What can hang from each mark
gasep: fusizu gamolo kuzuz mezov
kuzuz: gamolo
mezov: gasep gutu
gamolo: gasep kuzuz pomo
gutu: kuzuz mezov
pomo: gamolo

Every row comes from one small tree of marks. The marks that hang from a mark follow it in brackets, in alphabetical order. Every link used is in the known rows. Which tree was each row made from?
Known rows
gamolo[gasep[fusizu mezov] kuzuz pomo]: [  4.6  -1.4  -3.1 -16.7 -11.6   6.3   7.8 -16.1   3.4   9.8  -3.1 -12.1
  49.1  32.5   4.2  30.6 -32.5  19.8  -1.5  22.7]
gasep[kuzuz]: [-14.3   2.8   2.7 -17.7 -12.6  -4.3   4.1  15.3  51.6   0.1  18.7  -3.9
  -1.9   7.5  24.5 -24.8   6.6   5.0  -7.1  13.4]
gasep[gamolo kuzuz mezov]: [-18.0  14.2  16.6  -4.3   1.1 -12.1   4.3  32.1  46.6   1.0  17.9   2.1
 -27.8   2.6  46.0 -28.5 -21.3   4.1  -5.8  -8.6]
mezov[gasep[fusizu gamolo[kuzuz]] gutu]: [-51.8  -9.4  -7.2 -34.5 -18.8   0.9   0.8   0.4  12.5 -21.5   8.0   3.7
 -37.6  12.6 -28.8  46.3 -47.9 -16.6  -8.5  12.7]
gutu[kuzuz[gamolo[gasep pomo]] mezov]: [-39.8   7.7   9.4  19.5   8.4  41.4   4.1   9.3   3.4  24.4   4.7  -5.4
   8.2  21.5  -7.6   2.5 -14.5  -7.4  -6.1  41.5]
gutu[mezov[gasep]]: [ -8.9 -23.3 -18.6 -26.8 -26.1  20.6   5.7  17.9   1.0  -4.9  17.6  22.6
  11.7   3.3  28.4 -30.6 -28.9 -35.6   4.1   0.1]
pomo[gamolo[gasep]]: [ 23.3   5.1   7.4 -34.3  -2.0  15.4  -5.5  -0.7  21.3  -8.7  23.2  -2.0
  54.1  40.0  20.0  -3.9 -28.8   5.8  -1.3  34.8]
kuzuz[gamolo[gasep[fusizu mezov] pomo]]: [-17.6 -20.8  12.6   5.7  -2.5  12.8   7.0  12.6   9.7  15.5  -4.9  -1.1
  18.9   7.9 -17.3  13.9 -23.3   7.8   8.9  18.7]
gasep[gamolo]: [-33.1 -13.8   5.4 -13.9   2.0   9.7  -9.5  21.7  57.6   1.7  13.0   1.8
 -31.4   7.6   0.3  -0.1 -32.2  -2.5  -5.6  14.9]
kuzuz[gamolo[pomo]]: [-44.3 -24.2  13.1  22.9   6.8   0.0  -7.8  38.1  42.8   7.7  20.4 -12.7
 -22.9  -0.6 -19.2  -1.7  -1.7  -1.1 -16.5  14.7]
gutu[kuzuz mezov[gasep[fusizu gamolo]]]: [-63.8 -32.4 -30.9 -27.1 -19.0  36.7   4.0  15.1   4.4   4.7  -8.3  21.3
 -33.0   3.4 -15.0  10.0 -31.5 -59.5   8.3  13.3]
pomo[gamolo[gasep kuzuz]]: [ 20.2  25.6   2.0 -43.6  -3.2   9.8 -10.9 -15.0   6.7  -8.4  21.1 -17.0
  52.9  57.3  17.9  20.0 -43.5  19.1 -16.8  46.3]
kuzuz[gamolo[gasep pomo]]: [-30.7  -5.6  13.1  10.8  10.2  13.5  -4.8  19.0  28.5  15.0   9.2 -11.0
   0.2  18.5 -21.0   3.2  -7.8  20.4 -12.8  32.1]
gutu[kuzuz[gamolo] mezov]: [-45.4  -4.3   3.2   5.3  -7.7  44.8   3.6  16.1  12.0   9.3   4.7   9.6
  -9.8   5.6   2.1   1.6 -28.3 -32.6   7.9  37.7]
pomo[gamolo]: [ 12.0 -12.7   4.8 -21.6  -5.4   3.8  -7.9  20.5  33.6 -16.2  34.6  -3.7
  31.8  20.2  20.5  -9.0 -20.7 -14.3  -3.9  16.0]
kuzuz[gamolo[gasep[fusizu]]]: [-30.8 -23.8  -1.2 -31.8 -13.8  27.0  -1.2  -7.4  23.2  10.7 -14.8   0.1
   4.0  15.6 -45.0  26.5 -36.1   5.6  13.5  48.3]
pomo[gamolo[gasep[fusizu]]]: [ 16.8 -15.6  -4.5 -50.2 -12.0  17.5  -5.4 -11.6  18.7  -8.0   9.4  -1.8
  53.8  32.1 -11.7  13.2 -34.4  -3.8   9.5  35.9]
gutu[mezov[gasep[kuzuz[gamolo[pomo]]]]]: [-45.7  -1.8  -1.5  11.0  -2.5 -15.1   0.9  51.7   3.4   5.8  30.7  -4.1
 -42.1  -9.5   8.7 -49.5  10.7 -22.8 -31.6 -15.1]
mezov[gasep[fusizu gamolo kuzuz] gutu]: [-52.5  -7.5   1.2 -26.1 -15.0 -12.4   7.3  19.1  34.1 -19.6  17.6   9.2
 -52.0  -5.8 -15.5   1.7 -10.8 -20.3  -4.5  -6.0]
pomo[gamolo[gasep[kuzuz mezov]]]: [ 38.4  33.1  19.1 -24.0  -3.3  -3.4   6.8   9.9  10.5 -11.2  28.5  -2.5
  58.7  36.4  67.7 -32.2 -15.8  15.8  -1.7  12.8]
gasep[fusizu mezov]: [  0.8 -34.7  -2.8 -19.1 -28.5  15.8  11.9   6.2  25.9  -4.1   0.6  15.8
  35.1  -0.1  14.4   8.3 -31.1 -15.1  29.0   5.1]
gasep[fusizu]: [-16.8 -42.5 -12.7 -32.0 -24.8  15.8   2.0   1.3  42.4   0.1   0.2   5.5
  13.4   1.3 -20.3  14.5 -21.6 -13.5  16.1  22.9]

Which tree is each row?
[-38.3  -7.7  19.4   6.1  -9.2  32.2  20.7   4.2  30.1 -12.1   1.2  20.2
  -3.8   3.2   3.6  39.1 -38.4 -24.5  29.2  15.8] => gasep[fusizu gamolo mezov[gutu[kuzuz]]]
[-11.2  29.8  32.7  -0.9  -1.8   2.7   6.3   1.3  21.1 -17.7  23.4   5.9
  -7.3  15.2  31.2  25.3 -64.2  10.1  -2.6   7.2] => gasep[gamolo[kuzuz] mezov[gutu]]
[-30.5  -9.4  10.8   5.5   3.6 -25.9   3.7  35.3  47.7   8.0  15.2  -9.9
 -33.0  -7.9   7.8 -18.9  -3.9  -3.8 -12.0 -22.5] => gasep[fusizu gamolo[pomo] kuzuz mezov]
[-29.7 -12.0   2.3  -2.4  -0.9 -11.4  -4.3  16.0  27.5   8.9   7.2 -13.9
 -17.1   8.9  -6.6  26.2 -41.0  -1.3 -14.4  -4.4] => gasep[fusizu gamolo[kuzuz pomo] mezov]
[-68.5 -34.1 -13.1  -1.4 -10.4 -22.9   0.5  46.4  24.0   4.4  13.2 -10.4
 -49.3  -8.4 -33.1  -8.2  30.2 -21.0 -23.1  -3.8] => mezov[gasep[fusizu kuzuz[gamolo[pomo]]]]
[ 10.0   1.3  -6.5 -42.2 -25.3  21.0   9.9 -31.5  -1.8   2.8 -14.5   1.2
  55.3  36.1  11.7  35.8 -54.5  17.2  16.1  36.6] => gamolo[gasep[fusizu mezov] kuzuz]
[ 32.8  13.7   7.5 -40.2 -13.9  -2.4   8.1  -1.3   9.4  -8.8  15.9  -1.4
  58.0  30.4  37.1 -15.7 -21.4   4.8   8.9  11.3] => pomo[gamolo[gasep[fusizu kuzuz mezov]]]
[-40.7   3.2  39.2  58.2   6.6  21.6  22.0  30.6  18.6  -7.1  22.3   6.1
   5.0   3.4  16.4  22.9   1.4 -11.3   7.3  13.9] => gasep[mezov[gutu[kuzuz[gamolo[pomo]]]]]
[-72.2 -25.5  -8.0 -12.6 -15.0  32.0  12.8  12.4  24.3 -17.3   1.2  18.9
 -33.6   7.0 -25.6  47.8 -13.8 -41.1  11.9  19.7] => mezov[gasep[fusizu gamolo] gutu[kuzuz]]
[ 16.9  23.5  12.7 -17.6 -11.8   8.7  16.4  -0.3  21.7   3.9   8.0   5.3
  41.8  25.1  58.2 -23.5 -11.6  26.7   7.9  17.3] => gamolo[gasep[kuzuz mezov]]
[ -7.6  13.5   8.0  -3.0   4.4  -5.7   5.0   9.0  42.9  14.1  17.3 -18.4
  15.4  23.2  15.5 -22.3  19.2  29.3 -21.3  17.9] => gamolo[gasep[kuzuz] pomo]
[-21.7   5.0  33.3   1.5 -18.6  -6.6  18.8  13.8  21.8 -16.1  15.6   7.9
 -10.7 -14.6   2.9   1.4 -21.6  -3.5  17.5   2.8] => gasep[fusizu kuzuz[gamolo] mezov[gutu]]
[ 32.5  11.0   0.5 -48.3 -17.5  10.6   0.4 -22.6 -13.1 -10.5   8.3  -5.7
  72.7  47.5  21.6  29.4 -58.7   8.0   7.4  30.5] => pomo[gamolo[gasep[fusizu mezov] kuzuz]]
[-26.7   4.1  23.9  33.7   6.3 -20.3   6.5  48.2  33.0   7.7  26.0 -10.4
 -18.7  -4.7  28.1 -29.9  14.7   7.0 -17.5  -8.5] => gasep[kuzuz[gamolo[pomo]] mezov]
[-18.2  12.7   9.0 -12.4  -2.3   3.3  -4.7  12.2  25.7   0.1  11.2  -2.1
 -11.1  19.9  32.4  16.8 -56.5   8.6  -7.9  10.7] => gasep[gamolo[kuzuz] mezov]
[-42.1   4.6  12.1   9.8  16.8 -25.3  -7.8  41.4  66.6  10.3  28.2 -20.9
 -52.5  -0.1   5.0 -27.6  12.1   9.2 -35.0  -8.1] => gasep[gamolo[pomo] kuzuz]
[-39.5   1.6  -6.9 -14.3 -16.3  -1.4   3.1  35.5   0.4   0.6  19.7   9.8
 -38.0  -6.7  17.5 -43.2 -11.6 -26.8 -13.8   0.0] => gutu[mezov[gasep[kuzuz[gamolo]]]]
[-31.4  11.6  30.2  22.4  -0.3  31.6  18.6  15.6  31.1 -14.1  15.8  20.5
  -3.0  10.7  36.6  23.8 -31.4 -14.1  19.7  15.0] => gasep[gamolo mezov[gutu[kuzuz]]]
[-44.2 -38.3  -1.0  -3.7   3.7  -4.0  -9.4  24.7  56.8  11.3  10.9 -11.1
 -34.9  -4.4 -40.4   9.4 -16.2 -11.4 -10.9   0.5] => gasep[fusizu gamolo[pomo]]
[-50.1   8.5   8.5   5.7   6.3 -13.0  -2.5  25.0  20.2 -12.8  32.2  -7.9
 -40.2  14.9  -5.2  25.6 -20.4  -1.3 -34.5  -2.0] => mezov[gasep[gamolo[kuzuz pomo]] gutu]
[ -7.0  10.6  -0.3 -11.6   1.3   6.8  -3.1 -10.0  21.6  11.4  11.8 -21.9
  29.0  41.1   0.5  21.3 -16.3  31.4 -24.6  36.7] => gamolo[gasep kuzuz pomo]
[-36.6   8.0 -10.1 -25.0  -6.5  -6.9  -2.4  34.5  17.3   0.9  24.3   8.1
 -49.5  -2.5  27.9 -48.2 -22.3 -25.4 -19.1 -13.8] => gutu[mezov[gasep[gamolo kuzuz]]]
[ 49.2  26.9  39.8 -10.9  -4.3  14.7  14.3  -4.7   0.2 -30.9  36.7  14.4
  78.9  33.3  53.6  -1.9 -47.7   9.2  17.3  17.1] => pomo[gamolo[gasep[mezov[gutu]]]]
[ 24.7  32.0  33.2   0.8  -3.1  40.2  21.7  -7.1  -2.3 -24.3  26.8  16.0
  82.2  44.4  54.8  21.0 -28.1  -3.9  22.5  33.5] => pomo[gamolo[gasep[mezov[gutu[kuzuz]]]]]
[-20.2  20.4  48.7  43.8   6.7 -22.4  17.6  39.8  28.5  -9.8  39.0  -4.5
 -13.9 -11.0  26.9 -19.5   6.1   9.3  -9.8 -12.5] => gasep[kuzuz[gamolo[pomo]] mezov[gutu]]
